In the rows, 128 means zero.
Known rows, with every step that occurs:
F-L-B-T-C: [104 154 138  88 142 158 130 120 105 113 129  98 165 152 122 108 100 113
 116 103 105]
W-M: [139 221 137  92 137 158 124 125 120 134 125  80 160 135 124 114 142  87
  48 115 103]
N-B-T: [136 159 161  85 131 186 147 115 115 119 132  69 204 140 230 132  98  91
 117 120 110]
L-B: [170 194 171  97 146 180 149 117 131 111 139  95 179 134 152 130 128 100
  90 118  87]
T-C: [141 143 156  89 131 141 133 157  85 109 118  94 170 111 121 116 104  94
  79 109 114]
T-B-L-F: [156 205 148  93 167 175 139 133 120 120 118  96 167 132 143 131 100 131
  88 111  68]
N-C: [141 128 150  99 139 182 117 133 130 112 166 120 165 127 147 138 111  94
  63 112 121]
W-M-T-C-N: [117 203 132  92 109 120 124 144  93 115  97  90 136 111  91 124 135  80
  44 104 109]
L-F: [143 194 150  98 147 155 146 127 113 137 122  99 158  98 144 159 115  87
  73 136  80]
N-B-L: [123 160 160  92 144 195 147 112 112 100 121  75 210 149 202 110  93 113
  99 128  93]
T-F-L-B-N-C: [126 165 142 108 146 116 132 123 143 126 105 120 135 131  92 128 100 111
  90 105  94]
T-C-N: [154 139 149  92 129 114 125 163  85  96 103 109 166 103 130 107 104  98
  79  97 117]
M-T: [116 168 156  99 106 155 156 137  81 113 122  89 141  79 115 148 126  61
  56 125 100]
J-M-T-C-N-B: [148 129 162 112 132 119 162 141  75 110  89  92 143 108 127 130 115 100
  72 123 102]
L-B-T-F: [160 196 166  84 126 158 150 112 135 130 136  90 154 147 163 160 121 106
  94 109  87]
F-L-B-N: [125 162 140 104 149 164 133 115 124 110 119 100 184 143 113 100  98 104
 110 112  85]
W-M-T-F-L-B-N: [111 223 131 100 114 120 132 123 123 130  89  90 128 124  74 135 132  85
  54 109  89]
J-M: [173 150 164 110 157 152 160 127  98 136 123  85 153 127 139 125 129 104
  60 132  95]
J-M-W: [169 136 164 109 161 140 177 128  83 136  97  78 136 119 144 122 136  97
  44 126  74]
B-T-C-N: [141 140 144  70 105 137 130 146  85 120 128  88 161 129 171 143 101  96
  87  96 114]
W-M-T-F: [113 227 136  97 114 121 135 130 111 135  99  86 117 110  85 140 144  77
  36 114 101]

Rows:
[116 178 144  85 135 179 144 117 101 121 125  88 164 137 140 149 102 120
  59 135  64] => B-L-F
[122 147 137 104 149 168 124 115 132 106 129 111 182 148 113 105  94 108
 109 108  92] => F-L-B-N-C
[112 164 137  80 119 132 139 124 107 147 128  87 131 133 145 149 106  96
  85 105 106] => B-T-F-L
[110 152 134  90 141 143 125 122 106 107 122 105 163 148 127 103 100 116
 116  97 106] => F-L-B-T-C-N
[150 136 154  94 134 119 128 156  92  88  95 105 184 111 158 101  95 103
 100  99 120] => T-C-N-B
[152 166 158 111 148 144 168 130  89 129 100  90 128 116 113 150 119 113
  62 129  75] => J-M-T-B-L-F
[141 155 140  97 136 118 131 127 115 103  99 104 172 122 194 109 100 102
 108  98 112] => C-N-B-T-F-L
[107 164 138  91 145 167 133 111 112 118 137  96 166 151 131 110 107 109
 113 108 100] => F-L-B-T
[162 188 166  81 127 185 148 112 128 123 149  85 175 151 178 152 122 103
  98 112  88] => L-B-T
[158 162 149  95 131 122 136 130 118 106 103 100 175 117 208 121 104  97
 100 101 110] => C-N-B-T-F
[117 238 131  93 128 150 131 129 111 128 102  84 135 124  98 140 133  97
  50 112  84] => W-M-T-B-L-F
[183 164 165 100 132 186 136 117 155 105 140 106 198 147 150 145 104 102
  94 113  76] => L-B-N-C
[130 180 144 107 146 112 141 123 135 130  96 109 137 124  92 123 104 106
  91 109  88] => T-F-L-B-N
[160 157 150  93 130 141 133 129 112 100 113  96 190 120 218 115 105  94
 102 103 111] => C-N-B-T
[164 172 162  79 122 157 139 126 117 109 133  95 173 148 168 145 113 109
 104 100  96] => L-B-T-C-N
[130 146 160  81 126 173 142 127 105 113 123  72 203 142 217 129  90  97
 122 114 116] => N-B-T-C
[151 157 149  99 140 147 134 127 110  86 105 100 194 126 199 100 101 110
  91 110  99] => C-N-B-L
[136 134 157 108 131 120 163 135  74 111  83  93 138 117 123 142 107 113
  69 128  88] => J-M-T-C-N-B-L-F
[165 160 153 104 145 138 135 132 115  92 106 104 192 108 201  99 109  93
  97 108 110] => C-N-B
[146 168 152 104 118 159 143 146 110 108 114 102 155  89 112 151 105  77
  77 107  87] => M-T-B-N-C
[ 94 178 148 107 115 116 154 131  97 117  97 105 110  88  78 146 120  79
  69 115  96] => M-T-F-L-B
[102 206 131  90 112 125 126 133  97 110  85  88 145 125 109 132 120  96
  57 111  96] => W-M-T-C-N-B-L-F
[104 149 148  95 101 122 145 149  71  89  86 101 146  89 119 146  99  87
  75 115  97] => M-T-C-N-B-L-F
[136 214 132  98 122 152 121 135 126 123 110  93 148 124  99 135 129  86
  54 103  95] => W-M-T-B-N-C
